Each row was made from one small tree. Brackets hold a mark, then the marks that hang from it, in the order of their numbers. Every link used is in the known rows. Write each row's tree.
Known rows
{Z_648 Z_924}: [ -3 -11   6  -1   0   1  14  11   2  14   0   1  -1 -16  16  -3   1   8
 -13   6   0  -2   0   1]
{Z_289 Z_512}: [ -3   6  13  -1  -5   0  -3  -3   1  18   2  -2  10   6  12  -4   5   1
 -21   2   1  -5  -1   0]
{Z_482 Z_99 Z_105}: [ -3 -14  -4  -5 -13  -1 -17   4   7  -1  -2  -3   1 -21   2  -1  -2 -14
   1   2  -4   7   1  -2]
{Z_564 {Z_482 Z_99 {Z_105 Z_471}}}: [  1 -15  -5  -3  -9  -4 -13 -15   4  -4   1  -3  -6 -28  -9   0  -6 -22
  -2   1  -3   6  -3  -4]
{Z_99 Z_471 {Z_482 Z_105 Z_564}}: [ -3  18  -6 -10  -2   2   3  20   0   1  -1   1   1  11   5   6 -14  14
   0  -6  -8  -6   5   4]
{Z_99 Z_471}: [-1  9  3 -4 -3  1 11  9  1 10  2 -1  5  7 18 -1 -4 11 -6  3 -3 -7 -2  3]
{Z_289 {Z_512 {Z_648 {Z_998 Z_909}}}}: [  0   4   7   3   2   4  -4 -21  -3   2  -4  -3   3  16 -13  -1   7   2
 -11   3   4   0   0  -1]
{Z_482 Z_99 {Z_105 Z_471} Z_564}: [ -2 -19  -5  -5 -13  -3 -17  13   9 -15  -3   2  -4 -13  -6   5  -7  -4
   6   1  -7   3  -1  -3]
{Z_924 {Z_289 {Z_512 {Z_105 Z_471} {Z_648 {Z_998 Z_564}}}}}: [  4   9  -1   4   4  -1  -6 -18  -4  -5  -1  -2   1  24 -14   0   7  -4
  16  -4   3  -5 -10  -2]
{Z_105 Z_471}: [  0   0   6  -1  -4  -2   8   6   1   6   2   2  -3  -2   8   0  -1  14
  -5   4  -4  -8 -11  -1]
{Z_512 {Z_648 Z_924}}: [-6 -6 13 -1  5  4 13 -1 -1 10 -1  0 -6 -6  7 -4  2  4 -6  4  1 -5 -2  1]
{Z_471 Z_105}: [ -8  12  -2  -3  -8   0 -14   9   0   1   1  -2   2  -1  16  -8   2  -5
  -7  -1  -2   2   1   1]
{Z_648 {Z_924 {Z_289 Z_512}} {Z_998 Z_564 Z_909}}: [  1 -19  -8   7   2  -3  -2  -1  -2  -2  -4  -2   1   3  -5   8   4  -3
 -10   5   5  11   3  -2]
{Z_512 {Z_648 {Z_924 Z_289} {Z_998 Z_909}}}: [ -1 -10  -8   4   7   2  13  -1  -4  -8  -4  -2 -10   6 -10   0   4   2
   2   8   3   2   0   0]
{Z_289 {Z_512 {Z_105 Z_471 Z_482} {Z_648 Z_998}} Z_924}: [ 12  26  10   3   8   2  10 -22  -5   8   4   5  -1  23 -28   1   5  30
   5 -13   6 -11  -5  -4]
{Z_99 {Z_471 {Z_105 Z_482}}}: [-3 24 -4 -6 -5  0 -3 10 -3  1  6  1 -2  8 13 -3 -3  3 -4 -5 -4 -7  3  1]
{Z_564 {Z_482 {Z_99 Z_471}}}: [  0  -6   3  -3  -4  -3  -1  -6   4   2   6  -3   5 -18   9  -2  -7 -23
  -8   5  -3   4   5   2]
{Z_471 {Z_105 {Z_482 Z_564}}}: [-10  20   2  -3  -6   1 -19  21   1  -7   4   4  -3   2  11  -3  -1  -6
  -4  -2  -7  -1   9  -1]
{Z_512 {Z_105 Z_471} {Z_648 Z_924 {Z_998 Z_564 Z_909}}}: [  8 -14  -4   7  12   4   3 -19  -5 -17  -9   5 -10 -10 -26   9   0  12
  22  -4   6   6  -8  -1]
{Z_924 {Z_289 Z_512}}: [ -5   9   3   0  -5  -3   1   7   0  13   5  -5   8  18  17  -5   6  -5
 -13   3   0  -7  -3   0]
{Z_924 {Z_289 {Z_512 Z_105 {Z_648 Z_998}}}}: [  3  15  -3   2   3   1   0 -14  -4  -1  -1  -4   5  26  -7  -8  10  -4
  11  -2   4  -6  -4   0]
{Z_648 {Z_924 Z_289}}: [-5 -9 -2  0  0 -3 16 20  1 10  2 -1 -3 -4 19 -3  2  2 -8  7 -1 -3 -1  1]
{Z_648 {Z_924 {Z_289 {Z_512 Z_105}}} {Z_998 {Z_564 Z_482}}}: [  6  -8  -7   6   6  -3  -4 -19  -2   2  -2  -2   4  -5  -7   0   4 -14
   1   0   5   9   5  -1]

Write each row's tree
[ -3 -10   5  -5  -8  -2  -5  22   9  -8   3   2   8  -1  15   4  -8  -6
  -1   5  -8   1   7   3]  {Z_482 {Z_99 Z_471} Z_564}
[ 0 14 -3  2 -2 -1 -1  3  0  7  3 -3 10 15 12 -7  6 -5  1 -3  3 -7 -4  1]  {Z_924 {Z_289 {Z_512 Z_105}}}
[  8   3   2   0   0  -3  -2   5   2  -6   7   7  -2 -22  -5   1  -1  -1
  17  -4  -3  -4  -6  -2]  {Z_512 {Z_105 Z_471 {Z_482 Z_99}}}
[ -6  27  -4  -9  -3  -1  -1  27  -2  -4   3   0   4  17  14   2 -11   7
  -3  -7  -7  -4   7   5]  {Z_99 {Z_471 Z_105} {Z_482 Z_564}}
[ -4 -14  -3   5   7   2   2  -3  -4  -9  -5  -1  -9   4  -9   6   1  -7
   5   6   2   8   0  -1]  {Z_512 {Z_648 {Z_924 Z_289} {Z_998 Z_564 Z_909}}}
[  4  19  11   2   1   2   5  -3   1  20   3   0  15  12   5  -4   2  22
 -10 -12   7  -4  -1   0]  {Z_289 {Z_512 Z_105} Z_924}
[ -3  19   5  -8   1   0  12  27   0   4   4   3   5  14  15   6 -12  14
  -6  -1  -8  -8   5   6]  {Z_99 Z_471 {Z_482 Z_564}}
[-2  1  8 -5 -4 -2 -5 23  6 -5  8  6  1 -5 10  6 -7 -7 -1  4 -9 -3  9  1]  {Z_105 {Z_482 {Z_99 Z_471} Z_564}}
[  2 -18  -7  -4 -13  -4 -11   0   6  -5  -2  -1  -4 -20  -7   2  -3  -4
   4   0  -4   2  -7  -4]  {Z_482 Z_99 {Z_105 Z_471}}
[  5  13   9   7   7   6  -7 -23  -3   3  -3   0  10  19 -20   5   2  15
   1 -12  10   6   1  -1]  {Z_289 {Z_512 Z_105 {Z_648 {Z_998 Z_564 Z_909}}} Z_924}
[  4   8  -2   2  12   1  18   0  -6  -4   4   5 -15  -3  -9  -1   3   7
  22  -6   2 -14 -10  -2]  {Z_512 {Z_105 Z_471 Z_482} {Z_648 {Z_924 Z_289}}}
[-2 17  2  2  3  2  0 -7 -3  4  2 -5  6 21  5 -8  8 -8  7 -4  4 -9 -6  1]  {Z_924 {Z_289 {Z_512 Z_105 Z_648}}}
[  2 -10 -10   0   1  -3  17  10   0   3  -2  -1  -4   1   3  -3   5   8
  -3  10  -1   0   2   0]  {Z_648 {Z_924 Z_289} Z_998}
[  4 -18  -8   3   3   1  11   3   0  -2  -6   2  -3 -13  -6   3   2  13
  -9   9   2   8   4   0]  {Z_648 Z_924 {Z_998 Z_909}}
[  5  -3   8   5  11   4  -7 -38  -4   5  -5  -1   3  -6 -17  -2   5 -12
   2  -5   8   5   3   0]  {Z_289 {Z_512 Z_105 {Z_648 Z_924 {Z_998 {Z_564 Z_482}}}}}
[  8  21  10   3   6   5   6 -22  -3  11  -1  -1   9  24 -16  -5   6  23
   0 -11   8  -4   0   0]  {Z_289 {Z_512 Z_105 {Z_648 Z_998}} Z_924}
[ -9   7   2  -3  -9  -2 -25  22   5 -13   6   3  -1  -9   8  -1  -2 -19
  -1  -1  -8   5  11  -1]  {Z_471 {Z_105 {Z_482 Z_99 Z_564}}}
[  1 -23  -2   5   3   1  -2   1   0  -4  -7   3  -2 -16  -5   9  -1   5
  -7   7   2  14   4  -1]  {Z_648 Z_924 {Z_998 Z_564 Z_909}}
[-8 -4  5  0  5  1 15  7 -2  7  1 -3 -8  4 10 -4  3 -3 -1  5  1 -7 -3  1]  {Z_512 {Z_648 {Z_924 Z_289}}}
[-1 -6 -2  0  6  1 16 -2 -3  0 -3 -3 -9  9 -5 -4  6  2  4  8  1 -4  0  1]  {Z_512 {Z_648 {Z_924 Z_289} Z_998}}
[  1 -22  -3   6   6   1  -4 -11  -1  -4  -5   2  -4 -24  -9   8  -4  -9
  -9   7   2  18   7  -1]  {Z_648 Z_924 {Z_998 {Z_564 Z_482} Z_909}}
[ 10  -3 -11   3  11   0  19 -11  -5 -11  -4   1 -11   5 -18  -3   6  14
  25  -1   4  -7 -10   0]  {Z_512 {Z_105 Z_471} {Z_648 {Z_924 Z_289} Z_998}}
[ -4 -17  -7   1  -7   1 -27 -11   2 -12  -2  -3   1 -26  -4  11 -14 -32
  -1  -2   0  19   5  -2]  {Z_998 {Z_564 {Z_482 {Z_99 Z_471} Z_105}} Z_909}
[  0  -8  -8  -5  -8  -1 -10 -13   4  -1   1  -5   1 -21  -1  -2  -9 -23
  -2  -1  -2   7   5   0]  {Z_564 {Z_482 {Z_99 Z_471} Z_105}}
[ -6  -2  -4  -5 -12  -3 -16  21   7 -16   2  -1   7   1  14   1  -6 -12
   0   0  -7   5   9   3]  {Z_482 {Z_99 {Z_471 Z_105}} Z_564}
[  5  -3   3   2  10   3  17 -10  -2  -1  -3   3  -9 -10  -7  -2   2  15
  16  -5   4  -9 -12   0]  {Z_512 {Z_105 Z_471} {Z_648 Z_924}}
[ 6 -9 -6  5  4 -3 -1 -6 -1  2 -4  0  5  2 -4  1  7 -1  4  0  4  5  1  0]  {Z_648 {Z_924 {Z_289 {Z_512 Z_105}}} {Z_998 Z_564}}
